What can hang from each mark:
V: C Y
S: C L
C: L S V
F: L
L: C F S
Y: C

Known rows, with every way that one mark hangs from another:
[V [C L S] Y]: [ 0.01  0.11  0.04  0.05  0.15  0.22  0.02 -0.03 -0.05  0.03  0.27  0.17
 -0.12 -0.04  0.06 -0.26 -0.03  0.10  0.00  0.00]
[S [C [V Y]] L]: [ 0.04  0.04  0.10  0.03  0.07  0.08  0.03 -0.02  0.04  0.16 -0.14  0.07
 -0.24 -0.06 -0.03 -0.14 -0.01  0.16 -0.13 -0.07]
[F [L [C S]]]: [ 0.12 -0.04  0.00 -0.06 -0.02  0.09 -0.01 -0.05  0.00  0.14 -0.18  0.17
  0.11 -0.03  0.11  0.08  0.11  0.00 -0.04  0.10]
[C [L F S] [V Y]]: [-0.08  0.19  0.10  0.06 -0.04  0.08  0.05 -0.06 -0.13  0.14  0.66  0.00
 -0.15 -0.11  0.32  0.01 -0.07  0.10  0.11  0.18]
[Y [C [L S]]]: [ 0.05  0.01  0.07 -0.01  0.10  0.09 -0.04  0.01 -0.03 -0.03  0.22 -0.04
  0.11 -0.10 -0.01 -0.07 -0.12  0.07 -0.10  0.04]
[S [C [V Y]] [L F]]: [ 0.03  0.09  0.13  0.03  0.09  0.05  0.01 -0.05  0.00  0.16 -0.10  0.09
 -0.25 -0.04  0.00 -0.03 -0.02  0.16 -0.02 -0.03]
[C [S [L F]] [V Y]]: [-0.02  0.20  0.09  0.15 -0.05  0.09  0.05 -0.10 -0.04  0.17  0.10  0.19
 -0.15 -0.05  0.27  0.05  0.11  0.15  0.09  0.09]
[L F S]: [ 0.03  0.06  0.12 -0.01 -0.10  0.04 -0.04 -0.04 -0.08  0.01  0.12 -0.07
 -0.01 -0.08  0.09  0.15 -0.11  0.03  0.14  0.17]
[L C F]: [ 0.04  0.10  0.07 -0.06  0.09  0.08 -0.09 -0.05 -0.04  0.16  0.04  0.05
  0.19  0.09 -0.14  0.21  0.02  0.02  0.11  0.07]
[V [C L] Y]: [-0.01  0.05  0.04  0.01  0.23  0.17 -0.01  0.00 -0.01  0.06  0.25  0.08
 -0.11 -0.03 -0.06 -0.31 -0.11  0.09 -0.01 -0.04]
[F [L [C V] S]]: [ 0.05 -0.04  0.04 -0.13 -0.09  0.06 -0.02 -0.05 -0.02  0.16  0.00 -0.01
  0.11 -0.11  0.18  0.03  0.02  0.01 -0.06  0.18]
[S C]: [ 0.07 -0.04  0.08  0.01  0.00  0.09 -0.04  0.01  0.00  0.02 -0.06  0.04
 -0.16 -0.01 -0.15 -0.05 -0.03  0.07 -0.10 -0.05]
[L [C V] F S]: [-0.03  0.14  0.11 -0.10 -0.06  0.09 -0.06 -0.08 -0.10  0.15  0.29 -0.07
  0.17 -0.02  0.06  0.22 -0.02  0.04  0.09  0.20]
[S L]: [ 0.07  0.01  0.08  0.06  0.05  0.02 -0.02 -0.02  0.09  0.15 -0.26  0.03
 -0.06 -0.02  0.00  0.00 -0.02  0.06 -0.04 -0.01]
[L [C S]]: [ 0.07  0.08  0.04 -0.01 -0.01  0.15 -0.03 -0.05 -0.03  0.14  0.02  0.12
  0.19  0.05 -0.06  0.13  0.10  0.02 -0.02  0.06]
[L F [S C]]: [ 0.06  0.02  0.14 -0.06 -0.07  0.06 -0.03 -0.03 -0.11 -0.03  0.06 -0.06
 -0.11 -0.08 -0.01  0.10 -0.12  0.06  0.05  0.11]
[S C [L F]]: [ 0.11  0.02  0.12  0.00  0.10  0.03 -0.04 -0.03  0.02  0.10 -0.30  0.06
 -0.19  0.00 -0.10  0.05 -0.04  0.11 -0.04 -0.04]
[C [L F S] V]: [-0.06  0.18  0.10  0.05 -0.11  0.05 -0.02 -0.08 -0.10  0.12  0.65 -0.05
 -0.15 -0.06  0.33  0.11 -0.04  0.07  0.08  0.20]
[C V]: [-0.07  0.08  0.06  0.10 -0.11  0.06 -0.05 -0.04  0.02  0.12  0.24  0.01
 -0.10 -0.01  0.12  0.02  0.06  0.08  0.01  0.07]
[Y [C [L F] S V]]: [-0.01  0.17  0.06  0.09  0.02  0.10 -0.06 -0.08 -0.08  0.01  0.42  0.13
  0.01 -0.02  0.18  0.06  0.06  0.12  0.00  0.08]
[C [S L] V]: [ 0.00  0.15  0.08  0.15 -0.14  0.08 -0.01 -0.09  0.02  0.15  0.05  0.13
 -0.15 -0.02  0.27  0.06  0.14  0.12 -0.03  0.09]

Rows:
[-0.02  0.08  0.05  0.07  0.08  0.09 -0.07 -0.02  0.00  0.04  0.36  0.02
  0.03 -0.03  0.05 -0.07 -0.01  0.10 -0.09  0.01]  [Y [C L V]]
[ 0.05  0.02  0.00 -0.04 -0.03  0.11  0.02 -0.06 -0.02  0.19 -0.03  0.18
  0.07 -0.06  0.20  0.01  0.13  0.05 -0.03  0.12]  [F [L [C S [V Y]]]]
[-0.04  0.26  0.07  0.16 -0.13  0.09 -0.02 -0.12 -0.10  0.12  0.63  0.16
 -0.20  0.01  0.41  0.17  0.12  0.10  0.10  0.17]  [C [L F] S V]
[ 0.04  0.06  0.07  0.03  0.16  0.18  0.01 -0.03  0.02  0.04 -0.16  0.16
 -0.09 -0.05 -0.04 -0.27 -0.02  0.12 -0.02 -0.04]  [V [C [S L]] Y]
[ 0.05  0.05  0.09 -0.01  0.11  0.07 -0.06 -0.02 -0.07 -0.04  0.25 -0.02
  0.10 -0.08  0.02  0.02 -0.13  0.07 -0.02  0.07]  [Y [C [L F S]]]
[ 0.04 -0.03  0.01 -0.07 -0.02  0.06 -0.05 -0.05  0.03  0.20 -0.05  0.09
  0.07 -0.03  0.12  0.04  0.10  0.02 -0.05  0.10]  [F [L [C V]]]
[-0.04  0.15  0.11 -0.09  0.00  0.11  0.00 -0.07 -0.13  0.17  0.31 -0.04
  0.17 -0.05  0.05  0.14 -0.05  0.07  0.11  0.19]  [L [C [V Y]] F S]
[ 0.01  0.14  0.09 -0.01  0.14  0.05 -0.02 -0.07  0.02  0.28 -0.08  0.07
  0.07  0.02 -0.01  0.10  0.02  0.10  0.05  0.04]  [S [L [C [V Y]] F]]
[-0.01  0.09  0.09 -0.05  0.18  0.16  0.00 -0.02 -0.08  0.02  0.32  0.02
 -0.09 -0.08  0.03 -0.22 -0.17  0.09  0.07  0.04]  [V [C [L F S]] Y]
[ 0.00  0.08  0.14 -0.03 -0.07  0.08  0.01 -0.04 -0.13  0.02  0.22 -0.04
 -0.15 -0.11  0.08  0.04 -0.10  0.11  0.06  0.12]  [L F [S [C [V Y]]]]
[ 0.06  0.02  0.00 -0.05 -0.08  0.09 -0.02 -0.07 -0.01  0.18 -0.03  0.16
  0.06 -0.03  0.21  0.08  0.15  0.03 -0.04  0.14]  [F [L [C S V]]]
[ 0.04  0.03  0.11  0.03  0.01  0.05 -0.03 -0.03  0.06  0.14 -0.14  0.03
 -0.25 -0.03 -0.01 -0.06  0.01  0.13 -0.15 -0.04]  [S [C V] L]
[ 0.07  0.03  0.06  0.07  0.15  0.13  0.05 -0.01  0.00  0.03 -0.16  0.15
  0.09 -0.10 -0.06 -0.14 -0.01  0.13 -0.04 -0.04]  [V [Y [C [S L]]]]
[ 0.04  0.10  0.05  0.06  0.15  0.13  0.04 -0.02 -0.08  0.02  0.21  0.17
  0.05 -0.08  0.03 -0.07 -0.03  0.11  0.04  0.01]  [V [Y [C [L F] S]]]
[ 0.04  0.08  0.13  0.03  0.04  0.03 -0.05 -0.06  0.01  0.14 -0.11  0.05
 -0.25 -0.01  0.02  0.05  0.01  0.14 -0.05 -0.01]  [S [C V] [L F]]
[ 0.07 -0.09  0.06 -0.08 -0.08  0.06  0.05 -0.02 -0.04  0.05 -0.06  0.03
 -0.15 -0.19  0.19 -0.11 -0.05  0.06 -0.07  0.11]  [F [L [S [C [V Y]]]]]
[ 0.09  0.08  0.09 -0.04  0.15  0.03 -0.05 -0.05  0.04  0.23 -0.23  0.05
  0.11  0.05 -0.10  0.17  0.00  0.06  0.03  0.02]  [S [L C F]]
[-0.01  0.20  0.09  0.15 -0.12  0.06 -0.03 -0.11 -0.02  0.14  0.08  0.14
 -0.16  0.00  0.30  0.15  0.14  0.12  0.06  0.11]  [C [S [L F]] V]
[-0.01  0.08  0.05  0.09 -0.04  0.12 -0.06 -0.05 -0.01 -0.03  0.13  0.10
  0.07 -0.04  0.07 -0.02  0.09  0.12 -0.07  0.03]  [Y [C S V]]
[-0.05  0.27  0.06  0.15 -0.05  0.12  0.05 -0.10 -0.13  0.15  0.65  0.20
 -0.19 -0.03  0.38  0.07  0.09  0.12  0.13  0.14]  [C [L F] S [V Y]]
[ 0.06  0.14  0.06 -0.01  0.01  0.12 -0.06 -0.08 -0.08  0.13  0.06  0.14
  0.18  0.08 -0.03  0.26  0.09  0.03  0.11  0.11]  [L [C S] F]
[ 0.05  0.07  0.04  0.07  0.15  0.15  0.05  0.00 -0.05  0.02  0.19  0.16
  0.06 -0.09  0.00 -0.15 -0.03  0.11 -0.03 -0.01]  [V [Y [C L S]]]
[-0.01  0.12  0.09  0.04  0.05  0.10  0.01 -0.04 -0.08  0.11  0.42  0.09
 -0.28 -0.03  0.08 -0.05 -0.02  0.13 -0.01  0.02]  [S [C [L F] [V Y]]]
[ 0.07  0.05  0.08  0.00  0.07  0.08 -0.04 -0.02 -0.06  0.05  0.22  0.07
 -0.22  0.01 -0.04  0.03 -0.05  0.08 -0.03 -0.01]  [S [C [L F]]]
[ 0.00  0.07  0.07  0.04 -0.02  0.10 -0.03 -0.02 -0.03  0.10  0.38  0.04
 -0.27 -0.01  0.06 -0.06  0.01  0.11 -0.12  0.01]  [S [C L V]]
[ 0.03  0.11  0.10  0.02 -0.02  0.05 -0.01 -0.04 -0.10  0.07  0.42 -0.03
 -0.08 -0.06  0.19  0.12 -0.11  0.03  0.09  0.15]  [C [L F S]]
[ 0.08  0.12  0.09  0.11 -0.05  0.06 -0.02 -0.08 -0.01  0.09 -0.14  0.16
 -0.08  0.00  0.15  0.15  0.07  0.08  0.06  0.07]  [C [S [L F]]]
[-0.02  0.22  0.07  0.01  0.01  0.14 -0.01 -0.10 -0.10  0.19  0.27  0.17
  0.12  0.04  0.08  0.18  0.12  0.09  0.13  0.12]  [L [C S [V Y]] F]
